Each row comes from the steps of one walk. Every step used is in the known rows, and no mark comes twice. Write the walk behind each row, first mark first.
In the rows, 128 means zero.
Known rows:
vipo mimo: [118 122 144  90 120 132 132  90 160  98 162 134 155 126 137  82 102 106
 127 105 164 137 111 141]
mimo sige: [143 141 185 112 102 164  99  99 132 135 157 154 124 176 108  81 108 132
 120 135 112 111 158 102]
gariv mimo pesat: [145 116 133 105 106 156  78  94 155 136 166  98 168 134  88 104  96 118
 136 148 169 150 108  95]
sige vipo gariv mimo: [151  91 107 148 127 158  99 158 111  94 142 149 157 124  75 102  99 132
  95 113 133 162 173 117]
pesat mimo sige: [130 105 158  85  94 169  70  95 125 149 131 146 112 160 146  61 122 145
 106 157  97 131 160 113]
pesat mimo: [120  88 156  87 117 159  87 126 128 130 146 143 126 134 169  61 102 140
 100 157 126 136 130 131]
dozib sige vipo mimo: [ 96  72 115 154  98 151 105  95 128 108 134 113 155  86 139 128  89 114
 127 102 180 138 122 134]
dozib sige mimo pesat: [114  62 170 118  84 136  38 111 110 172  91 113 166  82 130 123 101 127
 162 166 191 137  75 131]
mimo gariv: [139 107 175 110 149 176 108 146 131  74 148 141 135 120  95  98 148 116
 139 125 140 135 127 130]
vipo gariv mimo: [164 106 125 111 110 122  99 149 139 112 139 159 155 139  77  74 112 131
 118 142 122 168 158 128]
pesat sige vipo: [111 102 131 178 140 171 117 129 108 139 151 132 133 172 110 106  84 140
  98 115  98 103 147 109]
vipo sige dozib: [180 129 189  87 175  85 114 139 131  86 136 162 133 165  90  39 172 110
 110 140 152 102 132  92]
mimo sige vipo gariv: [136 117 149 153 103 173  89 158  93 104 126 183 122 152  78  91 118 142
 105 106 114 123 197 126]
dozib sige vipo mimo gariv: [105  55 109 146 120 174  96 113 124  63 110 102 156  53 106 146 147 105
 152  90 180 157 124 143]
silu dozib sige mimo: [160  62 168  97 113 107  36 108  95 157  98 165 176 109 142 114 134 144
 143 145 195 162  88 132]
mimo dozib sige: [112 117 156 155 122 128 109 129 129 140 162 118 141 115 122  98 119 110
 159 137 134 151  95 129]
silu dozib mimo vipo sige: [205  78 175  52 152 101  82  95 143  83 124 176 147 137  91  97 192 146
 114 104 165 168 116 116]
pesat sige vipo gariv mimo dozib: [134 108  56 184 157 129 116 153 112 139 146 106 156 153  48 102 126 125
 127  95  78 188 153 110]
silu dozib mimo: [160 129 182  69 144  93  74  95 109 106 153 162 143 159 121  94 138 134
 127 144 173 162 103 155]
gariv mimo dozib: [154 133 124 116 160 134 123 102 145 129 199  93 163 136  92  91 114  95
 139 120 124 179 104 100]
gariv mimo dozib sige vipo: [133  86  95 180 137 153  97 107 113 133 167  70 161  96  93 135 104 101
 136 118 134 178 116  93]
dozib sige mimo: [129  54 173 116 106 126  67 114 103 165  97 141 151  95 144 111  94 128
 141 162 155 138 101 130]
gariv mimo vipo: [185  65 107 113 129 178 107 102 170 109 172 121 150 124  88 113 104 127
  94 127 111 172 137 105]
silu dozib sige: [152 104 166 123  98 122  61 119 122 135 136 172 158 139 129 102 135 152
 136 147 181 148 109 127]
sige dozib mimo: [156 130 171  86 180  67  93 116 108  89 146 130 105 162 101  69 139  99
 115 186 135 141 110 167]

Which walk is each row?
[140 136 190  86 112 123  86  70 117 129 137 139 104 172 104  88 114 121
 129 162 105 130 147 138]	dozib mimo sige
[148  64 179  81 165 163  85 135 104  97 107 136 155  89 105 111 149 111
 145 124 152 147 105 134]	sige mimo gariv
[134 101 182  83 159 132  97 116 117  67 129 126 119 113  92 110 157 108
 148 148 134 153 117 161]	dozib mimo gariv
[145 113  90 159 160 148 116 163 111  96 169 116 162 115  62 103 122 109
 124  90 126 190 145 118]	sige vipo gariv mimo dozib
[136  60 145 110 164 146  87 125 109 140  88 126 147 129  93 110 152 128
 151 130 106 144 114 127]	pesat sige mimo gariv
[171 149 169 109 146 121  88 111 119 112 148 150 107 193  84  59 149 112
 110 161 115 116 153 117]	mimo sige dozib
[ 96 108 108 189  99 158  82 176 108 133 113 143 143 155  70 105 108 157
 122 115 129 126 149 137]	mimo pesat sige vipo gariv
[171  66  90 153  97 122  45 147  97 110 109 164 177 112  76 125 140 158
 115 122 176 195 156 122]	silu dozib sige vipo gariv mimo
[105 128 140 145 102 148  90 118 145 166 142 117 145 177 101  92 100 142
 141 148 125 112 108 118]	mimo pesat sige
[183 103 190  55 207  65  97 130 112  38  93 134 114 129  57  66 238  93
 144 150 149 141 124 127]	vipo sige dozib mimo gariv
[127  72 148  82 138 183  77 144 126  86 122 131 126 105 138  82 163 132
 123 143 126 155 131 140]	pesat mimo gariv
[133 123 163 147 119 198  98 107 101 118 159 143 126 160 103 104  93 127
  99 109 119 103 171  95]	mimo sige vipo
[136 107 167 101 175 129 106 123 106 145 157 118 159 113 127  91 116  95
 149 112 141 159  77 130]	sige mimo dozib
[158 147 130  84 138 100 105  73 146  99 143 132 128 165  91  64 159  94
 126 132 145 136 137 134]	vipo mimo sige dozib
[146 101  97 151 106  96  92 147 132 135 130 125 156 104  74  92 140 119
 161 143 121 205 127 130]	vipo gariv mimo dozib sige
[113 113 139 100 148 148 101 131 126 130 170 114 129 126 158  63 125 121
 126 130 116 164 101 135]	pesat mimo dozib
[160 114 142  80 135 127  57 109 112 124 120 141  98 176 124  44 159 131
  93 179 103 134 156 127]	pesat mimo sige dozib
[124 104 148 159 125 164 107 188  96  85 143 178 138 128 100  92 102 136
  98 108 138 129 165 146]	sige vipo gariv
[174  80  89 129 163  63  91 157 127  96  92 157  93 172  47  81 179 141
 105 166  63 178 145 196]	pesat sige dozib mimo vipo gariv
[131  77 152 118 142 122  95 110 110 183 108 137 150 160 123  93  95 137
 127 144 102 126 112 121]	pesat sige mimo
[ 91 104 114 160 111 115  71 146  93 128  94 124 128 149  69 116 117 149
 131 138 122 145 136 167]	dozib mimo pesat sige vipo gariv
[159  81 131 130 113 166 110 182 151  84 140 191 126 121  91  91 127 148
 100 116 111 157 154 161]	mimo vipo gariv
[125 103 139  86 141 153 122 106 158  58 141 122 157  92 105 105 158  99
 152  93 168 157 113 149]	vipo mimo gariv
